Each row comes from the steps of one walk. Every step used is in the known rows, and no mark comes twice. Write the walk behind each row, first mark first.
Known rows:
S -> C -> P: [ 1.878 -0.838  1.736  0.421  0.115 -0.914 -0.803  0.502  0.335 -0.640
  2.109  3.007  1.197 -0.338  0.693  0.255 -0.201  1.230 -0.355 -0.760
  1.538]
S -> W -> C -> Q: [-5.183  0.077 -1.347  0.875  1.182  1.359 -1.245 -0.208  1.423  1.455
 -1.014  0.451 -0.304 -0.142 -0.574  1.351  0.773  2.346  2.498 -0.728
 -0.308]
P -> S -> W -> C -> Q: [-5.918 -0.219 -2.676 -0.608  1.657  1.315 -2.087 -0.014  1.356  1.753
  0.878  1.549 -0.322 -0.645 -0.506  0.406  0.825  3.386  3.673 -0.652
 -2.899]
V -> S -> C -> P -> Q: [ 3.919 -0.422  0.328 -0.985  1.514 -1.740 -4.181  0.963 -2.666 -0.687
  4.320  1.688 -0.068 -1.548  0.068  1.327 -0.526  0.061 -1.196 -0.722
 -1.480]
P -> S -> W -> C: [-1.882 -0.412 -1.835 -1.046  1.424  0.608 -0.317 -1.216  1.292  3.456
 -0.140  0.664 -0.952  0.078 -0.105 -0.320  1.156  2.040  3.642 -0.140
 -0.958]
V -> C -> P -> Q: [-0.108 -0.293  0.871  1.211 -1.355 -0.228 -2.715 -0.999  0.838 -2.136
  0.038  1.818  0.077 -0.691  0.169  0.111 -0.992 -1.697 -1.713 -0.930
  4.686]
C -> P -> S -> W: [ 2.701 -0.815 -0.658 -0.999  1.187 -0.023 -0.619 -1.122  0.195 -2.630
  1.377  4.633 -2.581  0.060  0.941  0.245  0.517 -3.304  2.032 -0.525
 -1.068]
C -> P: [ 2.741 -0.174  1.813  0.672  0.560 -0.072  0.855  0.100  2.449 -1.008
 -2.310  2.635  0.322 -0.666  0.383  0.136 -0.582 -2.801 -1.336  0.302
  2.906]
Q -> C: [ 3.085  0.061  1.231  1.743 -0.809 -0.581  2.442  0.450  3.617  0.779
  1.749 -2.798 -1.958 -0.395 -0.542 -1.130  0.124  1.077  0.735  0.640
  3.675]
S -> P -> Q: [-0.076  2.151  0.783  0.358 -1.355 -0.752 -5.157 -0.801 -0.940 -3.796
  0.261  1.464 -2.040 -0.854 -0.094 -1.360 -0.897  1.504 -2.027 -0.600
 -2.191]
W -> C -> V -> S -> P: [-2.730  0.349  1.111 -0.294 -0.696  0.858  2.163  3.225 -0.564  3.964
 -6.758 -4.526  7.222  0.310  1.458 -0.015  0.474  2.719 -1.253  3.554
 -3.531]
W -> C: [-1.920  0.235  0.742  0.563  0.726  0.482  1.227 -0.017  3.820  4.377
 -3.603 -1.414  2.114 -0.599 -0.694 -0.345  0.108  2.610  0.396  0.729
  3.139]
C -> Q: [-4.236  0.702  0.316  0.737  0.701  0.399 -1.443  0.802  3.308 -1.978
  0.218  1.069  0.319 -1.498 -0.959  0.877 -0.553  2.419 -0.371 -0.392
  1.580]
P -> S: [-0.973  0.195 -0.277 -1.194  0.710 -0.412 -0.327  0.026  3.225 -0.297
  1.124  1.136 -0.203 -1.190 -0.545 -0.684 -0.236  2.161  0.814  0.311
  0.894]
C -> V -> S -> P -> Q: [-0.518  1.438  0.897 -1.212 -1.016 -0.732 -4.024  1.813 -2.862 -1.822
 -2.728 -1.490  2.712 -0.529  0.817 -0.043 -0.603  0.162 -3.080  1.729
 -4.215]
Q -> C -> V -> S -> P: [ 2.233  0.173  1.663  0.800 -2.202 -0.338  3.620  3.857 -0.549  0.113
 -1.314 -5.994  3.237  0.515  1.634 -0.675  0.467  1.156 -0.829  3.455
 -2.989]
C -> Q -> V -> S: [-3.158  0.350 -1.136 -0.513  0.747  0.682  2.617  0.893 -0.228 -1.975
  1.624 -1.919  0.686 -0.236 -1.270  1.629 -0.423  0.885 -0.889 -0.080
 -1.201]
W -> C -> P: [ 0.904 -0.395  1.328  1.044  0.961  0.662  1.412  0.336  2.816  4.019
 -5.429  1.089  2.343 -0.560  0.181 -0.406 -0.156 -1.024 -0.565  0.782
  2.862]
Q -> C -> P -> S -> W: [ 6.107 -1.259 -0.582  0.639  0.095 -0.298  1.514 -0.202  0.312 -1.018
  3.765  1.890 -4.453  0.401  1.055 -1.027  0.939 -3.263  3.226 -0.133
 -0.859]
W -> C -> V -> S -> P -> Q: [-2.076  1.173  0.470 -0.857 -0.641 -0.050 -3.127  1.986 -2.595  3.467
 -5.729 -3.084  4.827 -0.403  0.628 -0.641 -0.232  1.751 -2.548  2.167
 -4.491]
W -> C -> V: [-3.651 -0.004  1.623 -0.261 -0.079  0.286  0.292  0.724  2.708  6.311
 -8.183 -1.662  5.681  0.287 -0.003 -0.841  0.029  1.319 -1.100  1.731
  3.528]
C -> P -> Q -> V: [ 3.016  0.774  0.550 -0.297 -0.576 -0.664 -2.806 -2.879 -2.082 -1.743
 -1.283  4.005 -2.930  0.390 -0.935 -1.508 -1.427 -4.985 -3.205 -2.097
  1.618]
Q -> V -> S: [ 0.797  0.130 -0.307 -0.908  0.333 -0.035  4.455 -0.206 -0.208 -0.854
  0.865 -2.883  0.000  0.510 -0.876  0.924 -0.116 -0.528 -1.013  0.608
  0.544]

Write each row's walk:
[ 2.621 -0.570  1.369  0.195 -0.436 -0.736  3.747  3.142  1.568  3.003
 -1.310 -5.753  2.757 -0.038  0.388  0.137  0.483 -0.212 -0.218  2.898
  1.823]
Q -> C -> V -> S
[-0.658 -1.752 -0.913  0.132 -0.562  0.759  1.299 -0.895  0.359 -3.261
  2.817  2.413 -0.570  0.773  1.589  0.752  0.707 -1.121  2.782 -0.445
  1.561]
V -> C -> P -> S -> W
[-4.003  1.158 -0.888  0.260 -1.178  1.040  2.593  1.602 -2.451 -4.691
  1.798 -2.029  0.882  0.313  0.037  0.746 -0.356  2.395 -1.497  0.385
 -6.056]
C -> Q -> V -> S -> P
[ 2.207  0.030  0.519 -0.654 -0.996 -1.529 -4.350 -2.462 -4.510 -1.204
  3.005  4.180 -1.949  0.744 -0.632 -1.363 -1.112 -1.287 -2.408 -3.204
  0.227]
S -> C -> P -> Q -> V
[ 0.140  1.420 -0.148 -0.672 -0.791 -0.944 -3.055 -3.256 -1.176 -1.566
  0.335  1.408 -3.413  0.274 -1.813 -1.396 -1.228 -1.339 -2.306 -2.197
  1.886]
P -> Q -> V
[ 2.978 -1.225  0.403 -0.824  0.186 -0.630  3.260  0.526 -3.266 -0.696
  3.480  0.054  1.514  0.945  0.405  0.897 -0.038 -0.369 -0.985 -0.433
 -1.237]
Q -> V -> S -> C -> P
[ 5.656 -0.598  1.902  2.290 -0.579 -0.437  2.937  0.921  2.617  0.494
  0.014 -0.342 -1.400 -0.347  0.382 -1.145 -0.181 -2.535 -0.170  0.605
  3.304]
Q -> C -> P
[-7.883 -0.202 -0.009  1.773 -1.215  1.186  0.790  0.974  3.592 -2.507
  1.578 -1.223  2.641 -0.786 -0.427  1.493 -0.336  4.493  0.388 -0.282
  4.169]
V -> C -> Q
[ 0.141 -0.747 -0.099 -0.385  1.339  0.555  0.598  0.559  2.597  4.559
 -3.446  2.212  2.491 -1.015  0.251 -1.327 -0.055  0.311  0.680  0.861
  0.379]
W -> C -> P -> S
[-2.350 -0.033 -2.186 -0.772  0.921  0.856  2.181 -0.435 -2.465 -3.909
  3.606 -0.946 -2.454  0.934 -0.696  2.583  0.580 -1.018  1.210 -0.959
 -3.061]
C -> Q -> V -> S -> W
[ 3.713 -0.361 -1.143 -0.555  2.497  0.163 -2.464 -0.526 -2.380  2.176
 -1.238  0.839 -1.780 -0.567  0.277  1.612  0.457 -4.046  0.688 -0.038
 -2.020]
V -> S -> W -> C -> P -> Q
[-1.746 -1.370 -0.491 -0.018 -2.125  0.784  3.784 -1.315 -0.161 -1.753
  1.031  1.197  1.587  1.322  0.473 -1.186 -0.460 -0.834 -0.280 -0.616
  2.894]
Q -> V -> C -> P -> S
[ 2.800 -1.215 -1.199 -0.383  1.244  1.173  4.990 -0.878 -3.028  2.213
 -2.002 -0.879 -0.416  1.867  0.500  1.239  0.916 -4.429  0.990  0.177
 -1.710]
Q -> V -> S -> W -> C -> P
[-3.680 -0.264 -2.040 -0.021  2.494  1.449  0.854  1.469  0.484  1.684
  0.387 -2.354  0.665 -0.733 -0.323  3.069  1.117  2.245  2.713  0.641
 -2.795]
V -> S -> W -> C -> Q
[ 3.440  0.943  0.573  1.257 -0.774 -1.461 -2.964 -0.684  1.533  0.607
  2.714 -1.332 -4.145 -1.136 -1.312 -1.808 -0.520  0.172 -0.422 -0.788
  2.717]
P -> Q -> C
[-0.962 -1.644 -1.620 -0.236 -1.765  1.004  3.388 -2.584 -2.333 -3.767
  2.982  2.245 -1.304  2.470  1.056 -0.224  0.527 -2.732  1.853 -1.511
  0.934]
Q -> V -> C -> P -> S -> W
[ 1.955 -0.720  0.267  0.818  1.083  0.911  1.028 -0.927  0.479  2.251
 -3.574  2.106 -0.521  0.597  0.813  0.568  0.825 -2.941  1.623 -0.112
  1.045]
S -> W -> C -> P
[ 3.186  0.648  1.161  0.174  0.614 -0.917 -4.742 -1.245  0.498 -1.637
 -1.313  4.193 -2.010 -1.372 -0.472 -0.539 -1.216 -3.788 -2.467 -1.129
  2.170]
C -> P -> Q
[-5.360  0.123 -0.406 -0.072 -0.908 -0.175 -0.890 -0.448 -1.537 -1.795
  4.641  1.140  0.463  0.612 -1.135  0.003 -0.455  4.802 -0.323 -2.510
 -0.499]
S -> C -> Q -> V
[ 2.578  0.120 -0.434  0.275  1.212  0.100 -4.528 -2.269 -1.458  1.870
 -2.557  3.534 -2.885 -0.085  0.047 -0.070  0.133 -3.921  0.511 -1.475
  0.197]
S -> W -> C -> P -> Q
[ 1.506  1.456  1.755  1.085 -3.408 -1.204 -4.026  0.807 -1.669 -0.411
 -1.819 -1.538 -0.122  0.351  0.642 -3.096 -0.548  0.126 -2.298  0.609
 -1.817]
S -> P -> Q -> C -> V
[-2.553 -0.360  0.600 -0.389  0.132  0.522 -0.295 -0.456  0.601  4.476
 -6.299 -0.650  2.830  1.414  0.661  0.173  1.018 -0.674  1.095  0.777
  1.813]
S -> W -> C -> V
[ 4.144  1.293  0.065  1.082 -1.284 -0.999 -1.006  1.785 -1.566 -1.886
  4.216 -4.234 -2.808 -1.031  0.110 -1.003 -0.183  1.599 -0.799  1.113
 -4.310]
V -> S -> P -> Q -> C
[ 0.036  0.958 -0.053 -0.270 -1.493  0.381  4.314  0.614 -2.623 -3.622
  0.974 -3.077  0.514  1.072  0.411  0.016 -0.097  1.166 -1.521  0.984
 -4.200]
Q -> V -> S -> P
[ 0.561  0.386 -2.408 -1.382  1.001  0.134 -0.891 -2.547 -4.238  2.372
  0.583 -1.986 -2.995  1.047 -1.230  0.687  0.491 -1.754  0.754 -1.220
 -2.194]
P -> Q -> V -> S -> W -> C
[ 2.138 -0.256 -0.733 -0.788  1.836  0.063  2.012  0.253  0.116 -2.557
  2.543 -1.742 -1.974 -0.001  0.204  2.866  1.016 -1.081  1.994  0.673
 -0.528]
V -> S -> W
[-4.647  0.803 -0.317  0.311 -0.484  0.653  0.765 -0.753  0.636 -2.216
  0.361  0.871 -0.380  0.278 -1.444 -0.089 -0.788  0.983 -1.100 -1.479
  0.967]
C -> Q -> V
[-1.591 -0.523 -0.291 -1.493  0.434 -1.167 -1.954  0.308  0.982  0.296
  5.549  1.474  0.745 -0.799 -0.224 -0.639  0.129  6.085  1.497 -0.739
 -0.433]
P -> S -> C
[ 1.514 -0.133  2.189  1.040 -1.645 -0.701  1.810  1.353  2.561  2.546
 -2.715 -2.923  1.882  0.446  0.137 -1.619  0.042 -0.198 -0.552  1.488
  4.071]
Q -> C -> V
[-0.029 -0.140 -1.320 -1.459  0.995 -0.249 -0.914 -1.398  1.088 -2.051
  3.010  2.035 -3.149  0.026  0.053  0.279  0.776  0.169  2.901 -0.566
 -0.647]
P -> S -> W
